Every row comes from one small tree of marks. The marks that hang from a mark follow it in brackets, in alphabetical order. Every link used is in the known rows. Which tree was each row made from?
Known rows
zimaka{koride{biga{nese} mizepip} noduf runas{mageta zufar}}: [ 15  11  19   7 -13  -4  -4   1   8   1   5   0  -8   3   6 -11  -2 -15
  13  -5   1  -4   2  -4  -5 -19  -2   7  19   1 -19  19  -9   5 -23  24
 -11  13  -3]
koride{biga mizepip zimaka{noduf runas{zufar}}}: [ 12   5  13  12 -12  -9  -8   0  11 -10  14   1   2  -1   0 -10  -4   4
  -4   4   2  -9   1   5  -5 -10  -8   7  15   8  -2  10 -10  10 -13  25
 -27   3  -3]
temapa{puvo{runas{biga{koride}}}}: [  9  -8  -6  -8   6   7   2  -2  -5   7   6   3 -14  -5   9  -5   5 -11
   2   0 -15   1  -7   6  -4 -13  -5   4   8   9  -9   0  -8  -5   1   2
  -1   6 -14]
biga{koride nese}: [  5  -5   3   0  -1   6   6  18   5  17   7   6  -2  -3   5  -8   5  -9
   6  -1  -9  -1   8  -1   2  -7   2  -4   1  -1 -19   3   0   0 -10   9
   4   3   3]
mageta{runas{mizepip{koride} tase{noduf{zimaka{nese}}} zufar}}: [-16  -6  -3  -5  14  -2  -9  -3 -11   4  17  -8  -4  -1   4 -13  -8  -2
   7  13   0   9   0   1   4 -16  -1  -6  16  -2 -16   9  -1   1 -17  14
  -4  11  -4]
biga{koride{zimaka} runas{mageta}}: [-10   3  -5  -2   3   1  -6  10   0   4  21   0 -10  -3   3 -18   5 -11
   0  -1 -13  -4  12   8   2 -12  -1  -6   7  -2 -14 -13   2  16  -8  15
  -4  12   2]
runas{biga}: [ -1   5  -7  -1   4   1  -3  -2  -6  -5  -3  -4  -7   1   0  -1   3   1
   1  -8 -10   4  -6   2  -4 -12  -3  -5   8   4   2   5  -1   3  -2   8
  -1   1   6]
runas{biga{koride nese} mageta mizepip tase{noduf} zufar}: [-14 -10  -4  -9  20   5 -17  14 -15  19   9 -11 -22   1  -6 -13  -9   1
  11  -2 -10  11   4  -7   6 -45   4 -21  27  -2 -26  20   1  20 -40  31
   4  18  23]
temapa{puvo{runas{mageta mizepip zimaka{koride} zufar}}}: [  3 -13  -3  -1  15   2 -13  -4   1   9  14  -2 -16   0   5  -9  -6   1
   1   3  -4  -1  -4  -4   3 -22   0  10  12  -1 -11   8  -6   2 -10   8
  -6  18 -13]
zufar{runas{biga{nese}}}: [ -1  15  -6 -13   9   2   3   0  -5   2  -2  -2  -9   3   3  -9   2 -12
   6  -7 -15  -7  -9   5   4 -14  -5  -2   9   2  -4   2   0  13  -3   9
  -5   7   3]
puvo{runas{mizepip tase} temapa}: [ 12 -12   8  -9   3  -2  -4  -1 -11   4  -6  -9  -8   2  -6  -6  -3   0
   6  -2   2  -9  -1   3   5  -2  -8   3   2  -7  -3  -5   4   0 -12   8
   2  21   1]
zufar{runas{biga mizepip{koride} tase zimaka{nese noduf}}}: [ -5   0  -3  -5  22  -2 -12  -3 -11  -1  15 -13  -9   6  -4  -7  -7  -6
  12  -6 -11   3  -5   6   7  -8  -8  -4  15  -2 -15   5  -2  12  -6  17
  -1  10  -5]
mageta{runas}: [-14  10  -3  -7   4   1   3  -3  -7  -2   1  -3  -1  -1   4  -6  -1  -8
  -4   2   1   2  -6   1  -1   0  -3   0   3   1  -1  -1   1  -3  -1   2
  -6   2  -5]
koride{biga}: [  3 -10   1   2 -11  -1  -6  -3   4  -6   2  -2   3  -1   3   3   3   4
   0   0  -2   1   2   3  -5  -7  -6   0   4   8   3   4  -3   4  -1   8
 -10  -3   2]
koride{biga mizepip{runas{zufar}} zimaka{noduf{tase}}}: [  7   2  11   1  -9  -8 -13   2   2  -7  18   0   8  -2   1  -7  -6  13
   1   9   4  -8   7   9  -2 -10 -10   5  12   6  -1  10 -13  21 -11  24
 -26   3  -3]
mageta{runas{mizepip{koride{biga}} zimaka{noduf} zufar}}: [-16   1  -5   2  13  -1 -10  -7  -5  -5  18 -10   3  -3  -4  -9  -7   8
   0   6   2   5   1   1   5 -16  -5  -5   8   2  -9  15  -7   3 -14  18
 -12   9  -9]
mageta{runas{tase zufar}}: [-17   1  -7 -11   5   0  -7  -4 -12   1   5  -3  -9   2   2  -3  -9  -3
  -1   8   1   6  -4  -1   0 -14  -3  -4  10  -1  -2   6   3   1 -15  13
  -5   8   2]
temapa{puvo{runas{biga{koride} zufar}}}: [  8  -8  -8  -8   8   7  -1  -4  -4   9   7   4 -15  -5   8  -5   3  -6
   1   1 -16   0  -6   6  -2 -26  -3   1  10   8  -7   6  -9  -2  -7   8
  -3   8 -10]
zimaka{koride{mizepip} nese noduf}: [ 20   4  24  15  -1  -4   9   4  16   6   1  -1   6   1   8  -5   4 -13
   6 -15  -1   1   0  -2  -6   6   3  14  13  -3 -16   5  -9  -9  -7   9
  -1   2 -11]
temapa{puvo}: [  2 -10  -6  -2   6   2   1  -2   1   4   7   3   0   0   5   1  -4  -1
  -3   2  -2   1  -8  -1  -3  -4   1   6   8   8  -5   4  -5  -7   4  -5
  -1  -1 -13]
noduf{zimaka{nese}}: [ 1 -2 -2  5  1 -8  3  6 12  0  0  2  0  9  6 -1 10  1  3 -4 -5 -5 -1  0
 -3  0  4  7 10 -9 -5  1  3  0 -1  2 -1  4 -5]
tase{runas{mageta zimaka{koride} zufar}}: [-18   5  -9   4   2  -1 -13  -3   2  -1  12  -1 -20  14   8  -9   0   0
  -4  -1  -4  12   6  -5   7 -15   2   0   5 -10  -2  10  -6   4 -15  13
  -5  22   1]
runas{mageta tase zimaka{nese noduf} zufar}: [-16  -2  -5   2  13  -7 -19   4   3   5   2  -7 -13  19  -8  12  -6   5
  -2  -9   5   7   7  -9   3 -15   4  -3  19 -14  -7  14   2   9 -33  28
   1  17   8]
zufar{runas{biga{koride} mageta mizepip tase{noduf}}}: [-14   3  -1 -18  21   3 -10   5 -19   5  12 -12 -21  -1  -4 -13  -8 -10
  13   0 -10   3  -1   7   9 -23  -4 -13  15   0 -18   2   1  20 -13  14
   4  11   9]
zimaka{nese{biga{runas{mizepip}}} noduf}: [  0   1   0  -2  12   0  11   2   9   4 -13 -11  11   7  -1  -3  10 -13
  -1 -21  -6  -2   6   4  -3  -1   2   6  13   4 -15  -5  -2   4   0  10
  -5   8 -12]
temapa{puvo{runas{mizepip zimaka}}}: [  6 -14  -5  -3  14   3  -5  -2  -1   7   8  -1  -7  -1   4  -6  -4  -1
  -3   4  -5  -3  -8  -1   2  -5  -2  10   5   4  -8   1  -3  -4   3  -1
  -6  11 -18]
zimaka{koride{mizepip} nese{biga} runas{tase zufar}}: [ 19  -5  18   5  -7  -4  -7  -3   6   4   8   0 -12   4  17  -3  -5 -20
   9  -2  -8   5   5   0  -9 -12  -8  15  22   3 -16  10   2   0 -10  21
 -12  10  -1]
tase{runas{biga zimaka{noduf}}}: [-15  11 -15   1   6   0   0  -1  -4  -7  -2  -5 -12  17   0  -7   7  -3
  -8 -10 -11  11  -2  -1   3   0  -2  -3   3  -1  -1   6  -9  -5  -2   9
  -3  17  -6]
tase{noduf runas{mageta mizepip zimaka zufar}}: [-27   5  -9  -1  17   0 -10   2  -2   3   6 -11 -14  11  -3 -16  -5   3
 -10   3   1  13   6  -6  16 -16   8  -8   4  -5  -7  11  -8   6 -19  12
  -5  25   3]
mageta{runas{biga zimaka{koride noduf}}}: [-14  14  -7   1  10  -1  -2  -2  -3  -7   5  -5  -7   3   1  -5   2  -8
  -5  -5  -9   8  -5  -4  -2   0  -6   6  10   0  -4   6  -5  -9  -4  15
  -3  14  -9]
koride{biga{runas{zimaka{noduf} zufar}}}: [ -5   0  -8   0  -2  -2  -7  -4   4  -6   4  -5   3   3  -2  -1   3   2
  -4  -2 -11  -1   7   3  -1 -14  -5   0   8   6   0   3  -5   7 -10  19
 -14  13  -2]
noduf{tase{runas{mageta}} zimaka{koride}}: [-10  -8 -11  -8  -9  -7  -8   6  -5  -3  12   8 -24  18  16  -7   4  -6
   9  10  -6   4   8  -2   0  -4   1   9   3 -12 -10   5  -2   0   1   0
   6  20  -9]
noduf{tase}: [  0  -9  -4 -11  -4   0  -6   3  -9   1   1   4  -6   5   5   6  -5  -3
   2   8  -2  -1   4   0   0   0  -1   2  -7   1  -2   3   1   1   1   0
   4   2  -1]
puvo{runas{biga mageta mizepip tase{noduf{zimaka{nese}}}}}: [ -4  -6  -2 -11  12  -1 -11   3 -13   5  -6 -13 -23   5   0  -9   5  -9
   9  -5  -6   2  -3   1   0 -16  -2  -3  17  -6 -13  -1   3  12 -15  16
  -2  21   4]
biga{runas}: [ -4   8  -7  -7   2   1   3  -2  -6   0   0  -3   0   0   2 -10   3 -11
   1  -2 -11  -3   0   4   0  -3  -1  -1   3   3  -4 -11   3   4   3   2
  -3  10  -3]

Write each row's tree
[-16   3  -8   6  13  -4 -16   0  13   1   1  -6 -10  10  -2  11   2   8
 -10 -12   1   4  13  -3   3 -23   1   1  13  -7   0  13   3  18 -21  23
 -12  13  10]	runas{mageta zimaka{nese{biga}} zufar}
[ -3   8  -2   6  10   0  -4   8  -4   0  16  -2 -13  -4  -2  -3   1   7
  -1  -4 -15   4   4   1   0 -10  -5  -5   5   1  -7   9  -3   5  -7  15
  -6   4   6]	runas{biga{koride{mizepip}} zimaka}
[  6  -2   3  -7   6   3   0  11 -14   8   0  -8 -10   8  -4 -15  -4 -20
  15  -5 -11   1  -8  -3  -2  -8  -2  -7  18   2 -30  10   0  -4 -13  19
   8  12  -4]	zimaka{noduf runas{biga{koride nese} mizepip tase}}
[-11  -9 -13 -10  -2   0  -6   2  -2  -1   0   1 -12  18  12   5   2  -9
  -7   1  -8   9  10   1   2   4  -3   6  -6   1  -2   3   0  -1   4   6
  -4  13  -5]	noduf{tase{runas{zimaka{nese{biga}}}}}
[ -9 -10 -11  -8   8   3 -14   6  -9   5  10  -4 -19  14  10  -8  -3  -3
  -1   0 -18   8   1   1   5 -21   0  -7   3  -2 -12  16  -4   4 -12  16
  -1  14   2]	noduf{tase{runas{biga{koride} mizepip zimaka{nese} zufar}}}
[-13   0  -3  -4   9   4   0  -1  -2   6   1  -7  -6   5   3 -20  -3  -3
  -5   6  -3  12   2  -1  13 -14   8  -8   2   1  -8   7 -12  -3 -12   5
  -3  17  -1]	tase{noduf runas{mizepip zufar}}
[ -8  -5 -11 -13  -6   2  -7  -1 -10   1   2   4 -15  13  10  -3  -4  -5
   0   9  -6   6   4   1   4 -11   1  -3  -5  -1  -1   8  -4   1  -6   4
   0  11  -1]	noduf{tase{runas{zufar}}}
[  7 -16  -7 -12   6   6  -3  -1 -11   8   7   2 -18  -2   8  -3   0 -11
   4   3 -14   4  -7   5  -5 -12  -7   3  12   8 -10  -1  -4  -5  -2   6
   1   8 -11]	temapa{puvo{runas{biga{koride} tase}}}
[-13  -2 -10 -15  -5   1  -8   1 -14  -1   0   1 -18  15   9  -1  -3  -8
   1   3   0   6   4   1   3  -5   0  -4  -5  -3  -4   3  -1   5  -3   0
   2  10  -1]	noduf{tase{runas{mageta}}}
[  4 -11   7  11  -1   0  -4  13  16   7  18   5   0  -2   8  -8   6  -6
  -3  -2  -9   0   8   6   0  -2  -1   0   5  -3 -10  -3  -2   2  -6  13
  -2  -2   0]	biga{koride{zimaka{nese}}}
[-17   7  -9  -5  22  -1  -9   1  -7   0   2 -13  -6   9  -1  -7  -5  -1
  -5  -7 -10   4 -10  -5   2 -21   0  -3  16  -2  -9  18  -2   3 -19  24
  -8  14  -3]	mageta{runas{biga mizepip zimaka{nese noduf{tase}} zufar}}
[  0 -28   4   7  13  -2 -19   6   5   6  14  -8  -5   8   4   1  -7   0
   2  -3  -7  11   7  -8  -2   0  -6  13  18  -3 -16   6   6   1  -4  18
  -3  13  -1]	runas{mizepip tase zimaka{koride nese{biga}}}
[-16  -1  -7  -3   8  -2   5   5  -1   2   3  -5  -6   9   3 -22   4  -2
  -1   9  -4   8   2  -1  10   1   7  -1   2  -3 -11   1  -9  -5   1  -4
   1  20 -10]	tase{noduf{zimaka} runas{mizepip}}
[  2  -2   7   6  -7  -7  -3   4  15  -2   3   0  -6   6  11  -7  10 -18
   4   3  -5   4   5  -1  -1   2   1  11  13  -2 -10   3  -5  -6  -6  10
   0  14  -6]	tase{noduf{zimaka{koride{biga} nese runas{mageta}}}}
[ -4   1   7  -1   4  -2  -8  13  -4   9  23  -3 -13  -1   7 -18  -1 -12
   4  -4 -11  -2  10   8  -2 -12  -3  -6  17  -2 -22 -11   7  20 -16  22
 -11  10   7]	biga{koride{mizepip zimaka{nese}} runas{mageta tase}}
[  0  -9  -6 -12  11   0 -10  -1 -13   5  -2  -8 -20   0  -3 -10   1   1
   8   7 -12   1  -1   1   3 -25  -3  -3  13  -3  -8   4  -2   7 -18  18
  -3  23   3]	puvo{runas{biga mizepip tase{noduf{zimaka}} zufar}}
[ 16   2  20  12   2  -4  11   3  19   4  -2  -1   8   0   7   2   8 -12
   4 -17  -2   3  11   0  -8   4  -1  19  14   2 -15   3  -8  -4  -1  11
  -8   4 -13]	zimaka{koride{mizepip} nese{biga} noduf}
[ -8  12  -8 -11   3   3   2   7  -5   9  -6  -3  -5   6   3 -14   5 -15
   3 -10  -8  -6   1  -3   1 -12   3  -4  10  -1 -14  -5   8  14 -12  11
  -5  18   5]	biga{nese runas{mageta}}
[-13 -10  -1  -3  13  -1  -9  -2  -7  -1  15  -9   2   0   2 -10  -6  -6
   2   2   3   8   2   4  -2  -2  -8   1  16   3 -16   0   1   3  -4  15
 -10   5 -10]	mageta{runas{mizepip{koride{zimaka{nese{biga} noduf}}} tase}}
[ -5   1  -2  -3   4   0 -18  -1 -13  -4  14  -5  -8   5   3  -4  -4  -1
  10   3 -10  10  -1   0   0   2 -13   3  16  -3  -5   2  -1   6  -1  15
   0  15   1]	mizepip{runas{biga tase zimaka{koride}}}
[ -9  -5   3  -7  14  -4 -18   2  -5  -2  17 -11 -13   7  -5  -6 -11  -4
  10   0  -1  -1   1  -1   7  -9  -7   4  15  -5 -14   4   0  16 -10  16
  -2  16  -3]	zufar{runas{mageta mizepip tase zimaka{koride{biga} noduf}}}
[-15 -14  -2   2  20  -4 -29   5  -4   8  11 -14 -15  13  -5  -1 -14  13
   1  -5   3   5   1 -10   5 -26   4  -7  22 -12 -13  18   9  19 -31  26
  -5  15  15]	runas{mageta mizepip tase zimaka{nese} zufar}
[-18   6  -3   7   6   0  -9   1  11   4   5  -3 -16  15  10 -11   4 -12
 -11  -3  -6  19  10  -6  11  -9   7   1   7  -8  -6   9 -12  -4 -20  16
  -2  27   1]	tase{noduf runas{mageta zimaka{koride nese} zufar}}
[ -6 -15  -8  -3   3  -2 -18  -3  -6  -3  12 -10  -3   4  -1  -7  -6   7
   1   4 -12   2   3   0   0 -21  -7  -3  14   7  -5   4   2  13 -12  22
 -15  13   5]	koride{biga{runas{mizepip tase zimaka zufar}}}
[-13   7  -8  -1  20  -1 -14   0  -2   5   6 -15  -7   8  -1 -14  -2   0
  -1 -11  -9  -3   0  -3   6 -24   5  -6  15  -6 -12   3   7  19 -19  19
  -9  19   5]	biga{runas{mageta mizepip zimaka{nese} zufar}}
[-12 -14 -13 -11  -5  -5 -12   6 -10  -1  14   1 -16  16  12 -11   2   2
  14  10  -3   1   7   1   2 -14   0  -2   5  -6 -16  11  -1  12  -4   5
  -3  15  -6]	noduf{tase{runas{mageta mizepip{koride{biga{nese}}}}} zimaka}
[  7   3   2   0   0  -4  -1  -3   3  -2  -7  -2  -6   3  -5   2   6   0
  -6  -4  -1 -11   6   2   8   7  -9  10  -8  -9   8  -5   0  -5  -8   8
  -2  24  -3]	puvo{runas{zimaka} temapa}
[-11  13  -4   7   6  -2 -13  -3   2  -2   8  -6 -24  15  12 -12   3  -2
  -4 -15 -12  13  -1  -3   2 -25   0  -3  17  -7  -5  16  -7   8 -20  22
 -12  20   8]	tase{runas{biga mageta zimaka{koride{mizepip} nese} zufar}}
[  8  -6   4   1  11  -3  -5  -3  10   4  -7 -10  -3   4  -4  -1   4   6
  -6 -11  -4 -11   8   2   9 -14  -7   9   4  -8   1   5   0   5 -18  20
 -11  27   1]	puvo{runas{mizepip zimaka{nese{biga}} zufar} temapa}
[-18  -5  -7   3   5   1 -16  -5  -8  -6  19 -10 -12   9   4 -15  -1   5
   2  -1   1  11   5   2   8 -11  -3  -9   3  -2  -9   8  -5  11  -5   7
 -10  12  -1]	tase{runas{mageta mizepip{koride{biga}} zimaka}}
[  8 -12   1  12 -10  -2 -10   0  11  -4  20   6   9  -3   3  -5   5   1
   5   3   0   3  11   6  -2  -3  -9   2   7   6  -8   4 -11   5  -6  18
 -11   1  -6]	mizepip{koride{biga{nese} zimaka{noduf}}}
[ 17   0  19  11 -10  -4   4   0   9  -3   8   1   5  -5   3  -2   2  -1
   7  -3   1   2   5   0  -7  -1  -4  12   9   5  -9   8 -13  -4  -5  10
  -7   1 -10]	zimaka{koride{biga mizepip} noduf}
[-11  10  -7  -3  10  -2  -5  -4   2  -1   8  -4  -9  -1   0  -1   2   2
  -2  -4  -8   1  19   1   0 -19  -6   8  11   3  -5   0   2  19  -5  16
 -17  19   2]	nese{biga{runas{mageta zimaka{koride{mizepip}} zufar}}}
[ -8   4  -1  -8  -1  -2 -13  -3 -11   1   1  -4 -19   8  -1  -3  -9 -14
   4   8   3   6   1  -3   4 -12   0  -5  11  -2  -8   8   3   4 -20  15
   2  15   8]	zimaka{runas{mageta tase{noduf} zufar}}
[  9 -12  -7  -5  13   6  -7 -11  -9   7  12  -2 -11  -7   7 -10  -3   0
   7   3 -11   1 -10   5   0 -28  -4   0  13   8 -10   8  -9   2  -5   6
  -6   7 -13]	temapa{puvo{runas{biga mizepip{koride} zufar}}}
[-19  -2  -5 -12  18   5  -8   3 -19   6  12 -11 -13  -5   0 -14  -9  -4
   2   7 -11  12  -4   0   3 -28  -2 -14  17   4 -15  12  -2   3 -22  21
  -2  11   7]	mageta{runas{biga{koride} mizepip tase{noduf} zufar}}
[  8 -21  -5 -11  12   6  -5   0 -14  11  10  -3 -16  -3   6  -8  -3  -7
   7   3 -13   3 -10   4  -3 -17  -6   1  14   8 -16   2  -3  -2  -3   6
   0   8 -12]	temapa{puvo{runas{biga{koride} mizepip tase}}}
[  6  -9   3  14  -3  -2 -12  -3   9  -3  22   4   4  -3   8  -6   2  -2
   3   2  -1   4   6   8   0   1  -6   1   5   0  -4  -2  -5   3  -1   9
  -6  -3  -4]	mizepip{koride{zimaka{nese}}}
[-23   7 -13  -1  18   3 -10   4  -7   2  10 -12 -21  13  -4 -17   0   6
  -1 -11 -10  11   2  -1   9 -30   4 -16  12  -7 -15  17  -9  11 -22  20
  -2  20   3]	tase{runas{biga{koride} mageta mizepip zimaka{noduf} zufar}}
[  1   8   7   8   5  -7  -4   4  11   0   9  -3   0  -1   6  -9   3  -1
  -8 -10  -2  -7   8   6  -5  -6  -4   9  16   3  -5  -6   3  21  -4  18
 -27   5   3]	koride{mizepip zimaka{nese{biga{runas{mageta}}}}}
[  2 -16 -10 -11  15   5 -15 -10 -17   7  14  -5 -21  -2   4  -7  -7   0
  10   3  -6   4  -8   3  -1 -33  -5  -4  20   4 -13   9  -4   9 -14  12
  -4  12  -6]	temapa{puvo{runas{biga mageta mizepip{koride} tase zufar}}}
[  3  -3  -3  -3  14   4  -4   7  -7   7  -3  -9  -3   0  -2 -15  -1   2
   6 -11 -12  -1 -12  -6   0 -20   0  -7  16   3 -14  12   2  10  -9  13
  -4   6   8]	runas{biga{nese} mizepip}
[  4  -3   5   8   6  -6  -7   3  15   4   7   2  -3   7   3  10  -2   2
  -4  -4  -6   5  17  -5   0  -9  -1  16   9  -3  -9  16  -7   1 -15  23
  -8  15  -6]	runas{zimaka{koride{mizepip} nese{biga} noduf{tase}} zufar}
[ -9   1   3   0   4  -3 -24  -1  -3   4  14  -6  -9  10   5  -3  -6   0
   9  -1   0   7   6  -2   4 -10  -5   1  20 -13  -8   8   1  16 -19  21
  -2  18   6]	mizepip{runas{mageta tase zimaka{koride nese} zufar}}
[-21  -7 -14  -4  24  -3 -31   1 -18   1  12 -16 -25  10 -12  -1 -15  20
   3  -4  -5   8  -4  -9   4 -38  -1 -13  26  -7  -8  21   7  23 -31  30
  -5  18  20]	runas{biga mageta mizepip tase zimaka zufar}
